What can hang from each mark
j65: j238
j775: j299 j801
j189: j356 j775 j820
j238: j65 j189
j522: j775
j141: j238 j775
j299: j52 j775
j820: j189 j522
j52: j539

Known rows, with every way that one mark hangs from another
j238(j65 j189(j356 j820(j522(j775)))): [-1.28 -0.08  1.61 -1.33  1.28  0.46  1.70 -0.48  0.16 -0.64 -1.81  2.65
 -1.18 -0.51  0.31 -1.29  2.16 -0.57  0.08  0.91  5.89 -0.87 -0.44 -0.03
  1.49  0.72]
j820(j189 j522(j775(j299))): [ 2.31  0.93  3.26 -0.32  1.76  0.07  1.44 -0.32 -0.14 -0.75  3.07  2.29
 -0.50  0.43 -1.22  0.41  0.67  0.03  0.17  0.23  0.61 -0.64  0.28 -0.98
  1.80  1.12]
j299(j52(j539) j775(j801)): [ 0.51 -2.52  2.42 -0.77  1.91  1.00  2.09 -0.11  0.41  0.66  0.46  2.84
 -0.69 -2.49 -1.42  3.74  2.10 -0.68 -1.16 -0.12  1.37 -1.21  0.09 -0.26
  1.31  1.36]
j820(j189(j356 j775(j299(j52) j801))): [ 2.36 -0.37  3.51 -1.06  1.52  0.49 -0.18 -0.98  0.35 -0.42  3.89  2.52
 -0.93 -1.79  0.24  4.58  2.47 -0.96 -1.83 -1.02  4.26 -0.89 -0.30  0.67
  1.86  1.78]
j141(j238 j775(j801)): [ 0.99 -2.71  1.64 -0.97  2.71 -0.10  1.80 -0.64 -0.46  0.47  2.17  0.34
 -1.13 -1.04 -0.99  1.55  0.86  0.50 -1.76  0.37 -1.22 -0.85 -0.36 -0.39
  1.02  0.57]
j141(j238 j775(j299 j801)): [ 2.40 -2.36  1.66 -0.66  2.74 -0.07  1.37 -0.93 -0.53  0.52  3.82  0.41
 -1.02 -0.94 -0.84  1.47  1.23  0.56 -1.83 -0.87 -3.02 -0.82  0.01 -0.14
  1.54  0.48]
j189(j356 j775(j299)): [ 1.49 -1.47  2.30 -1.00  2.08  0.06 -0.31 -0.56 -0.42 -0.91  1.03  2.76
 -1.17 -1.25  0.35  1.51  1.73 -0.07 -1.21 -1.28  0.36 -1.63 -0.18 -0.35
  1.85  1.26]
j522(j775(j801)): [ 0.73 -1.87  2.20 -1.20  2.53 -0.22  2.42 -0.37 -0.22  0.26  0.56  2.37
 -0.86 -1.21 -0.97  1.93  0.64 -0.05 -1.31  0.13 -1.06 -1.70 -0.27 -0.68
  0.85  0.60]
j522(j775(j299 j801)): [ 2.16 -1.69  2.22 -0.93  2.49 -0.18  2.01 -0.69 -0.25  0.29  2.29  2.41
 -0.75 -1.09 -0.88  1.96  1.04  0.02 -1.41 -1.01 -2.77 -1.68  0.07 -0.44
  1.38  0.55]
j522(j775(j299(j52(j539)) j801)): [ 2.76 -2.07  2.32 -0.41  2.32  0.87  2.53 -0.47  0.28  0.13  2.02  2.48
 -0.24 -2.46 -0.98  4.26  1.77 -0.66 -0.63 -0.78 -0.69 -1.33  0.38 -0.71
  1.10  0.64]
j189(j356 j775(j299 j801) j820(j522)): [ 1.81 -0.05  2.19 -2.05  2.21 -0.46 -0.37 -0.80 -0.40  1.15  3.32  2.72
 -0.65 -2.38  1.10  2.50  2.11  0.35 -0.83 -1.21  3.29 -0.62 -0.88  0.60
  2.23  2.00]
j522(j775(j299)): [ 1.98 -1.47  2.13 -0.43  2.42  0.01  1.76 -0.39 -0.36 -1.01  0.88  2.58
 -0.85 -0.33 -0.97  0.90  0.80 -0.03 -0.74 -0.81 -2.82 -1.74  0.13 -1.22
  1.36  0.42]
j65(j238): [ 0.17 -2.08  0.93 -0.68  2.59 -0.33  0.93  0.57 -0.24 -0.93 -0.83  2.93
 -1.40 -1.45 -1.45  0.19  1.27  0.90 -1.53  0.08  0.17 -0.10 -0.10 -1.46
  1.03  0.30]
j52(j539): [ 0.30 -2.29  2.28 -0.14  2.51  0.65  1.40  0.17  0.11 -0.36 -1.19  2.58
 -1.08 -2.53 -1.25  0.97  0.30 -0.05 -0.67  0.38 -0.47 -1.55  0.14 -1.67
  1.03  0.78]
j189(j775(j801) j820(j522)): [ 0.86 -0.54  2.11 -2.01  2.37 -0.50 -0.10 -0.14 -0.19  1.23  1.56  2.65
 -0.62 -2.19  0.41  1.79  0.48  0.35 -0.59  0.00  2.25 -0.33 -1.14 -0.02
  1.59  2.16]
j189(j356 j775(j299 j801)): [ 1.66 -1.43  2.25 -1.51  2.23 -0.11 -0.08 -0.85 -0.28  0.37  2.39  2.64
 -1.13 -1.97  0.50  2.62  2.01 -0.08 -1.84 -1.50  0.63 -1.60 -0.26  0.34
  1.88  1.35]
j775(j299(j52) j801): [ 2.47 -2.02  2.27 -0.61  2.42 -0.14  0.78 -0.61  0.40 -0.66  2.87  2.56
 -1.47 -2.04 -1.18  4.03  1.65 -0.25 -2.00 -1.80 -1.07 -0.89  0.21 -0.61
  1.25  0.50]
j820(j189 j522(j775(j299(j52(j539))))): [ 2.93  0.64  3.50  0.20  1.54  1.12  1.96 -0.11  0.47 -0.89  2.80  2.31
  0.01 -0.97 -1.36  2.67  1.43 -0.61  0.92  0.43  2.52 -0.23  0.54 -1.23
  1.54  1.17]
j65(j238(j189(j356 j775 j820(j522)))): [-0.02 -0.60  0.99 -1.89  1.54 -0.27 -0.36  0.47 -0.86  0.00 -1.94  2.95
 -1.06 -1.84  0.82 -0.63  2.97  0.82 -0.41  1.14  7.38  0.82 -1.16 -0.09
  1.64  1.72]
j820(j522(j775(j801))): [ 0.92 -0.56  2.12 -1.53  2.35 -0.51  2.20 -0.07 -0.07  0.44  1.87  2.28
 -0.72 -0.75 -1.24  1.66  0.79  0.34 -0.30  0.45  0.04 -0.86 -0.02 -0.84
  1.10  0.73]
j141(j238): [ 0.51 -2.50  1.34 -0.31  2.59 -0.08  0.38 -0.51 -0.39 -0.99  0.60  1.16
 -1.54 -1.01 -1.35  0.58  0.65  0.65 -1.55  0.47 -1.11 -1.81 -0.17 -1.59
  1.12  0.57]
j775(j299(j52(j539)) j801): [ 2.49 -2.23  2.32 -0.25  2.43  0.72  1.24 -0.40  0.55  0.06  2.30  2.46
 -0.98 -3.31 -1.11  4.26  1.64 -0.49 -1.30 -1.32 -0.61 -1.11  0.44 -0.74
  1.29  0.70]
j141(j238(j65 j189) j775(j299 j801)): [ 1.04 -2.43  1.05 -0.54  1.83  0.71  1.09 -1.15  0.11  0.22  1.68  0.36
 -1.68 -0.35 -0.59 -0.85  1.67 -0.09 -1.88 -0.53 -1.64 -0.93  0.36  0.62
  1.67  0.19]
j820(j189(j356) j522(j775(j299))): [ 1.80  1.26  3.34 -0.65  1.56  0.10  1.56 -0.60 -0.18 -0.86  3.30  2.37
 -0.60  0.14 -0.72  0.96  1.90 -0.15 -0.11  0.19  3.27 -0.80  0.22 -0.57
  1.94  1.01]

Rows
[ 0.42  1.12  3.38 -0.92  1.57  0.11  1.99 -0.24 -0.09 -0.84  1.67  2.30
 -0.69  0.02 -0.90  0.85  1.58 -0.23 -0.03  1.40  5.05 -0.74 -0.11 -0.84
  1.44  1.10] -> j820(j189(j356) j522(j775))
[ 1.59 -0.32  2.19 -1.33  1.52 -0.12 -0.82 -0.46 -0.82 -0.17  0.07  2.68
 -1.19 -1.56  1.07 -0.10  2.32  0.07 -0.23 -0.22  4.67 -0.61 -0.87  0.13
  2.15  2.01] -> j238(j189(j356 j775(j299) j820(j522)))
[ 0.51 -2.32  2.37 -1.16  1.90  0.12  1.61 -0.30  0.29 -0.08  1.11  2.90
 -1.28 -1.26 -1.49  3.46  2.03 -0.55 -1.75 -0.62  0.97 -1.06 -0.17 -0.21
  1.28  1.20] -> j299(j52 j775(j801))
[-0.07 -2.17  0.90 -0.75  2.15 -0.25  0.60  0.46 -0.67 -0.33 -3.04  2.94
 -1.53 -2.16 -0.53 -1.24  1.74  0.66 -1.59  0.86  3.07  0.01 -0.99 -0.85
  1.04  0.91] -> j65(j238(j189(j820)))
[ 1.98  1.17  3.37 -1.15  1.76 -0.11  1.83 -0.87 -0.05  0.48  4.66  2.17
 -0.57 -0.56 -0.56  2.11  2.18 -0.07 -0.73 -0.05  3.32 -0.85  0.15  0.20
  1.95  1.18] -> j820(j189(j356) j522(j775(j299 j801)))
[ 0.41 -0.82  0.88 -1.25  1.89 -0.35  1.69  0.63 -0.88 -0.12 -2.12  2.72
 -0.71 -0.92 -0.53 -1.31  1.92  0.85  0.08  1.68  4.06  0.68 -0.82 -0.89
  1.12  0.93] -> j65(j238(j189(j820(j522(j775)))))
[ 3.00 -2.56  1.76 -0.56  2.53  0.15  1.39 -0.90 -0.14 -0.40  4.15  0.50
 -1.05 -1.13 -1.02  3.54  1.88  0.06 -1.73 -1.11 -1.33 -0.32  0.06 -0.20
  1.30  0.30] -> j141(j238 j775(j299(j52) j801))
[-0.25 -1.88  1.06 -1.58  1.70  0.02 -0.20  0.21 -0.97 -0.18 -3.11  3.14
 -1.19 -2.23  0.99 -0.57  2.80  0.43 -1.38  0.86  6.33 -0.09 -1.37  0.07
  1.42  1.59] -> j65(j238(j189(j356 j775 j820)))
[ 0.48 -0.40  3.53 -1.44  1.72  0.29  0.21 -0.66  0.05  0.39  1.84  2.47
 -1.00 -1.73  0.19  2.34  1.45 -0.48 -1.89  0.41  4.47 -1.45 -0.67  0.53
  1.63  1.93] -> j820(j189(j356 j775(j801)))
[ 0.25 -0.08  2.12 -2.02  2.35 -0.48  2.19 -0.58 -0.29  0.90  1.66  2.44
 -0.50 -1.83  0.15  2.26  1.99  0.17 -0.54  0.38  4.51 -0.91 -0.90 -0.05
  1.36  1.15] -> j189(j356 j820(j522(j775(j801))))
[ 1.04 -2.35  0.84 -0.92  1.59  0.69 -1.00 -1.30  0.05  0.21  1.24  1.21
 -1.57 -0.84  0.13 -0.39  1.68 -0.01 -1.93 -0.59 -0.92 -1.85  0.12  0.63
  1.89  1.12] -> j141(j238(j65 j189(j775(j299 j801))))
[-1.26 -1.64  1.77 -1.16  1.14  0.79 -0.17 -0.42  0.26 -1.26 -2.71  2.86
 -1.88 -0.77  0.47 -1.02  1.84 -0.85 -1.21  0.28  3.52 -1.63 -0.14  0.00
  1.53  0.99] -> j238(j65 j189(j356 j775))
[ 2.05 -0.19  2.10 -0.88  2.38 -0.34  1.45 -0.37 -0.45 -0.25  1.76  2.70
 -0.41 -0.77 -0.34  0.62  0.89  0.36  0.31 -0.60 -0.02 -0.61 -0.48 -0.94
  1.69  1.06] -> j189(j820(j522(j775(j299))))
[-1.19 -0.24  1.68 -1.68  1.14  0.50 -0.53 -0.39  0.22 -0.45 -1.85  2.84
 -1.42 -1.17  1.12 -1.24  1.93 -0.44 -0.18  0.58  6.46 -0.54 -0.72  0.30
  1.83  1.64] -> j238(j65 j189(j356 j775 j820(j522)))
[ 0.09 -1.89  2.25 -1.14  1.50  0.19 -0.08 -0.21 -0.61 -1.03 -2.45  2.67
 -1.69 -1.28  0.36  0.05  1.83 -0.39 -1.21  0.68  3.62 -1.57 -0.55 -0.41
  1.33  1.41] -> j238(j189(j356 j775))
[ 1.69  0.14  2.13 -1.74  2.35 -0.47  1.79 -0.94 -0.46  0.98  3.37  2.51
 -0.49 -1.74  0.29  2.29  2.32  0.31 -0.59 -0.81  2.68 -0.83 -0.58  0.20
  1.86  1.10] -> j189(j356 j820(j522(j775(j299 j801))))
[-0.43 -1.98  0.99 -0.86  1.84 -0.11  0.92  0.38 -0.68 -1.03 -2.61  2.83
 -1.95 -1.64 -0.75 -0.62  2.99  0.53 -1.86  0.88  4.16 -0.27 -0.19 -0.79
  1.11  0.30] -> j65(j238(j189(j356)))
[ 1.71 -2.18  1.14 -0.58  2.13  0.83  1.31 -1.12  0.76 -0.60  3.81  0.64
 -1.26 -0.62 -0.85  2.56  1.91 -0.42 -1.72 -1.64 -1.41 -0.32  0.50  0.21
  1.45 -0.07] -> j141(j238(j65) j775(j299(j52) j801))
[ 3.07  0.67  3.37 -0.72  1.65  0.09  1.71 -0.56  0.38 -0.26  4.91  2.21
 -0.45 -0.42 -1.31  3.57  1.61 -0.44 -0.32 -0.26  2.13 -0.11  0.26 -0.37
  1.56  1.07] -> j820(j189 j522(j775(j299(j52) j801)))
[ 0.59 -0.31  2.05 -1.16  2.40 -0.37  1.82  0.00 -0.41 -0.27  0.18  2.66
 -0.45 -0.89 -0.55  0.54  0.51  0.25  0.35  0.66  1.78 -0.63 -0.79 -1.28
  1.18  1.13] -> j189(j820(j522(j775)))
[ 0.02 -0.08  2.16 -1.49  2.22 -0.31  1.98 -0.25 -0.44 -0.33  0.32  2.63
 -0.56 -1.12  0.03  1.12  1.85  0.10  0.09  0.61  4.52 -0.82 -0.81 -0.83
  1.35  1.05] -> j189(j356 j820(j522(j775)))
[-0.40 -2.64  1.07 -0.86  1.81  0.70  1.55 -0.83  0.15  0.16  0.04  0.38
 -1.74 -0.45 -0.76 -0.95  1.33 -0.22 -1.86  0.69  0.13 -0.87  0.08  0.29
  1.15  0.23] -> j141(j238(j65 j189) j775(j801))
[ 0.66 -1.81  2.22 -1.72  2.52 -0.24  0.06 -0.45 -0.29  1.04  0.40  2.79
 -0.82 -2.63  0.56  1.96  0.37  0.02 -1.53 -0.36  1.13 -1.35 -1.34  0.12
  1.35  2.00] -> j189(j775(j801) j820)
[ 0.20 -0.16  2.26 -1.78  2.04 -0.25 -0.20 -0.16 -0.40 -0.22  0.38  2.85
 -0.80 -1.80  0.84  1.15  1.53  0.23 -0.14  0.22  5.00 -0.58 -1.13 -0.40
  1.73  1.94] -> j189(j356 j775 j820(j522))
[-0.74 -1.92  1.66 -0.84  1.30  0.78 -0.29 -0.13  0.35 -1.15 -2.92  2.83
 -1.75 -0.50 -0.05 -1.55  0.52 -0.66 -0.96  0.35  0.84 -1.46 -0.09 -0.38
  1.33  1.06] -> j238(j65 j189(j775))
[ 0.70 -1.71  1.62 -0.53  1.33  0.78 -0.70 -0.49  0.33 -1.12 -1.28  2.88
 -1.69 -0.43  0.09 -1.52  0.98 -0.64 -1.02 -0.85 -0.88 -1.43  0.25 -0.08
  1.85  1.05] -> j238(j65 j189(j775(j299)))
[ 2.79 -0.68  2.31 -0.68  2.07  0.73 -0.30  0.01  0.13 -0.27  1.56  2.86
 -0.08 -2.85  0.39  3.02  1.35 -0.24  0.84 -0.74  2.63  0.07 -0.46 -0.76
  1.80  2.04] -> j189(j775(j299(j52(j539))) j820(j522))
[ 0.28 -2.21  0.98 -1.30  1.89 -0.03 -0.35  0.48 -0.90 -0.14 -3.31  3.10
 -1.10 -1.94  0.46 -1.00  1.61  0.58 -1.12  0.89  3.51  0.05 -1.31 -0.38
  1.28  1.68] -> j65(j238(j189(j775 j820)))
[ 0.25 -0.37  3.52 -0.91  1.59  0.43  0.01 -0.35 -0.10 -0.86  0.50  2.67
 -1.03 -1.01  0.13  1.31  1.18 -0.51 -1.23  0.66  4.40 -1.35 -0.63 -0.26
  1.59  1.85] -> j820(j189(j356 j775))
[ 1.49 -2.21  1.23 -0.04  2.00  1.01  1.09 -0.86  0.63 -1.93  2.50  0.86
 -1.28  0.11 -0.88  1.43  1.73 -0.49 -1.05 -1.44 -1.42 -0.21  0.58 -0.54
  1.49 -0.22] -> j141(j238(j65) j775(j299(j52)))
[-1.72 -1.49  1.55 -0.86  1.55  0.57  0.64 -0.64  0.31 -0.87 -2.68  2.80
 -1.99 -1.76  0.23 -1.17  2.06 -0.75 -1.66  0.13  4.68 -1.53 -0.57 -0.09
  1.43  0.66] -> j238(j65 j189(j356 j820))
[ 2.56 -2.00  2.41  0.07  2.17  1.07  2.28 -0.20  0.12 -1.18  0.43  2.63
 -0.26 -1.78 -1.02  3.16  1.51 -0.74  0.02 -0.67 -0.73 -1.28  0.44 -1.44
  1.11  0.51] -> j522(j775(j299(j52(j539))))
[ 1.26 -1.71  0.97 -1.27  1.73  0.02 -0.59 -0.10 -1.01 -0.20 -1.55  3.15
 -1.13 -2.09  1.18 -0.40  3.17  0.45 -1.43 -0.36  4.62 -0.14 -1.04  0.32
  1.94  1.52] -> j65(j238(j189(j356 j775(j299) j820)))
[ 0.30 -2.40  2.45 -0.23  1.73  1.14  1.87  0.16  0.31 -0.66 -1.03  3.01
 -0.78 -1.74 -1.49  2.66  1.82 -0.77 -0.49  0.02  1.40 -1.19  0.17 -1.03
  1.29  1.29] -> j299(j52(j539) j775)
